What can hang from each mark:
q445: q917
q635: q758
q533: q758
q917: q445 q706
q758: q127 q533 q635 q706 q813
q706: q813
q127: q758

Every row comes from one small tree of marks. Brackets hold a mark, then the marks that hang from it, in the order of their numbers. Every link used is in the known rows. Which tree was each row made from?
Known rows:
{q758 q635}: [  1.6  19.0  -2.8  25.9 -33.5  16.7 -22.8 -39.8  10.5   1.0 -16.0  42.3
 -39.0  -8.6  -9.7 -32.1   4.5]
{q445 {q917 q706}}: [ -9.6  11.5 -30.0  -4.1 -16.5  26.7 -36.5 -58.2  12.7   7.8 -19.7   9.2
 -38.1 -12.8 -13.2 -19.2  11.5]
{q758 q127 q533 q635 {q706 q813}}: [-19.4  30.7  -1.2  68.2 -35.1  17.5 -26.6 -84.0  22.8  -2.8  16.0  29.5
 -43.0 -70.3 -25.0 -78.1  34.0]
{q917 q445 q706}: [ 26.7 -16.4 -24.0 -25.0 -13.3  10.2 -33.0 -44.0   9.5   9.7  -4.7  23.6
 -59.9 -45.6  -2.8 -37.3  22.9]
{q127 {q758 q533 q635 {q706 q813}}}: [-28.0   6.6 -24.3  70.3 -27.6  43.3 -36.9 -90.8  29.7  10.1 -19.5  51.3
 -40.2 -48.8 -32.5 -86.0  15.4]
{q127 {q758 q813}}: [-36.9  10.7 -30.4  26.6 -24.6  16.1 -40.7 -31.1  14.5 -12.9 -28.5   2.3
 -31.3 -24.4 -18.2  -6.7   9.2]
{q127 {q758 q533 q813}}: [-52.9  20.8 -31.5  36.3 -21.0  14.2 -43.7 -56.5  15.5  -8.3 -19.8  -5.3
 -33.6 -34.9 -17.8 -28.8   4.7]
{q917 q706}: [ -2.5   2.8 -10.8   1.3 -30.2  16.6 -31.0 -38.6  13.6  14.1 -16.4  12.8
 -40.9 -21.4  -4.1 -31.6  14.0]
{q533 q758}: [-14.3   8.2 -27.5  43.5 -35.0   7.5 -34.9 -34.4   4.2  -0.7 -15.7  17.8
 -36.7 -19.9 -35.1 -13.4  -2.8]
{q127 {q758 q533 q635 q706 q813}}: [-46.5  15.4 -26.2  64.9 -41.8  35.3 -32.4 -89.2  26.1   8.0 -18.8  65.5
 -46.2 -50.9 -24.3 -69.9  11.9]
{q127 {q758 q533 q706}}: [-33.0  14.5 -33.7  50.5 -29.1  29.1 -29.5 -59.7  13.4  18.3 -32.8  34.3
 -39.4 -27.9 -22.4 -48.5  -3.4]
{q635 {q758 q533 q813}}: [-50.4  30.8 -27.2   8.5 -39.9  -0.4 -29.6 -52.5  38.4  -6.3   1.5 -27.9
 -16.1 -39.1 -28.3 -17.9  16.4]
{q917 q445 {q706 q813}}: [ 26.5 -27.8 -24.6 -18.8  -5.9  10.6 -45.2 -51.5  25.3  -0.8   8.5  -4.4
 -54.1 -61.9 -11.6 -53.5  39.1]
{q445 q917}: [-10.7  23.8 -31.3   6.2 -13.5  13.1 -31.5 -34.2   8.1  -6.2 -19.5  -6.2
 -28.6   3.6 -17.9   1.7   1.3]
{q635 {q758 q533 q706}}: [-30.8  24.5 -30.0  24.1 -48.8  14.2 -16.1 -55.6  37.4  20.3  -9.8  16.8
 -21.3 -29.7 -33.2 -36.8   9.1]
{q758 q127 q533 q635 q706 q813}: [-37.7  39.3  -2.1  63.5 -47.6   9.2 -21.6 -82.3  18.6  -5.1  17.8  40.4
 -49.4 -74.2 -15.9 -59.4  30.2]

Which tree is each row?
[-30.6  29.7 -20.3  52.0 -23.0  35.7 -31.9 -75.6   4.7   6.5 -35.4  53.8
 -41.4 -20.9 -21.5 -50.9  -7.1]
{q127 {q758 q533 q635}}
[-33.6   9.3 -30.7  16.8 -57.9   8.1 -20.1 -37.3  47.3   2.6  -4.9  10.5
 -17.7 -36.9 -31.2 -15.1  27.1]
{q635 {q758 q706 q813}}
[-30.9  12.5 -30.5  28.7 -39.9  14.6 -28.0 -64.1  52.9   9.8   2.9 -12.6
 -16.3 -47.6 -40.8 -54.8  26.1]
{q635 {q758 q533 {q706 q813}}}
[-21.5  22.5 -25.1  70.6 -48.7   8.4 -23.2 -48.4   0.1   0.5  -3.0  41.5
 -43.7 -53.3 -42.1 -21.3  14.2]
{q533 {q758 q127 q706}}
[ -9.3  -0.2 -28.8   0.3  -8.2  27.7 -48.5 -64.4  28.0  -1.8  -6.4 -17.5
 -31.6 -29.4 -21.7 -36.1  28.2]
{q445 {q917 {q706 q813}}}
[-38.2  48.0 -24.2  37.9 -49.5   7.8 -11.9 -62.6  24.6   7.8  -1.0  13.8
 -23.6 -53.4 -36.9 -26.2  20.4]
{q635 {q758 q127 q533 q706}}
[-23.7  24.8 -22.8  35.3 -45.3   9.5 -21.1 -45.1  38.8  -8.0   3.8  -7.2
 -13.0 -57.8 -44.2 -21.1  42.1]
{q635 {q758 q127 {q706 q813}}}
[-32.0   2.6 -33.7  55.2 -20.4  29.8 -41.4 -67.5  29.1   7.8 -19.8   5.8
 -33.0 -43.4 -31.1 -65.9  13.8]
{q127 {q758 q533 {q706 q813}}}
[-31.2   4.7 -25.3  56.1 -46.1  36.8 -29.2 -65.3  25.7   3.1 -26.9  74.1
 -43.2 -40.3 -23.4 -46.9  15.8]
{q127 {q758 q635 q706 q813}}
[-14.2   9.4 -23.9  57.9 -41.3  44.2 -21.9 -59.9  13.6  15.0 -41.0  89.1
 -42.6 -21.4 -25.7 -49.6   3.3]
{q127 {q758 q635 q706}}
[-22.4  28.8  -2.0  54.3 -52.7  10.6 -18.7 -58.5  17.8  -9.8   9.9  50.5
 -45.6 -61.8 -15.8 -38.3  34.7]
{q758 q127 q635 q706 q813}
[-10.9  20.6  -7.6  47.9 -43.0  22.5 -18.3 -72.4  20.1  19.9  -7.7  58.7
 -47.5 -31.0 -15.0 -71.7   5.5]
{q758 q533 q635 q706}
[-27.1  -0.5 -22.9  73.1 -59.5  20.9 -30.0 -71.0  26.1   2.7   2.2  74.4
 -49.6 -54.5 -40.0 -53.8  17.0]
{q533 {q758 q635 q706 q813}}
[-35.8  23.1 -16.5  86.0 -60.5  14.9 -25.9 -76.6  12.1 -10.5  11.5  74.2
 -50.4 -77.9 -43.9 -41.8  29.0]
{q533 {q758 q127 q635 q706 q813}}
[-38.8  35.3 -23.7  43.3 -40.7   9.6 -24.1 -69.2  39.6  -2.6  10.9 -15.9
 -16.8 -71.1 -44.6 -43.5  37.5]
{q635 {q758 q127 q533 {q706 q813}}}
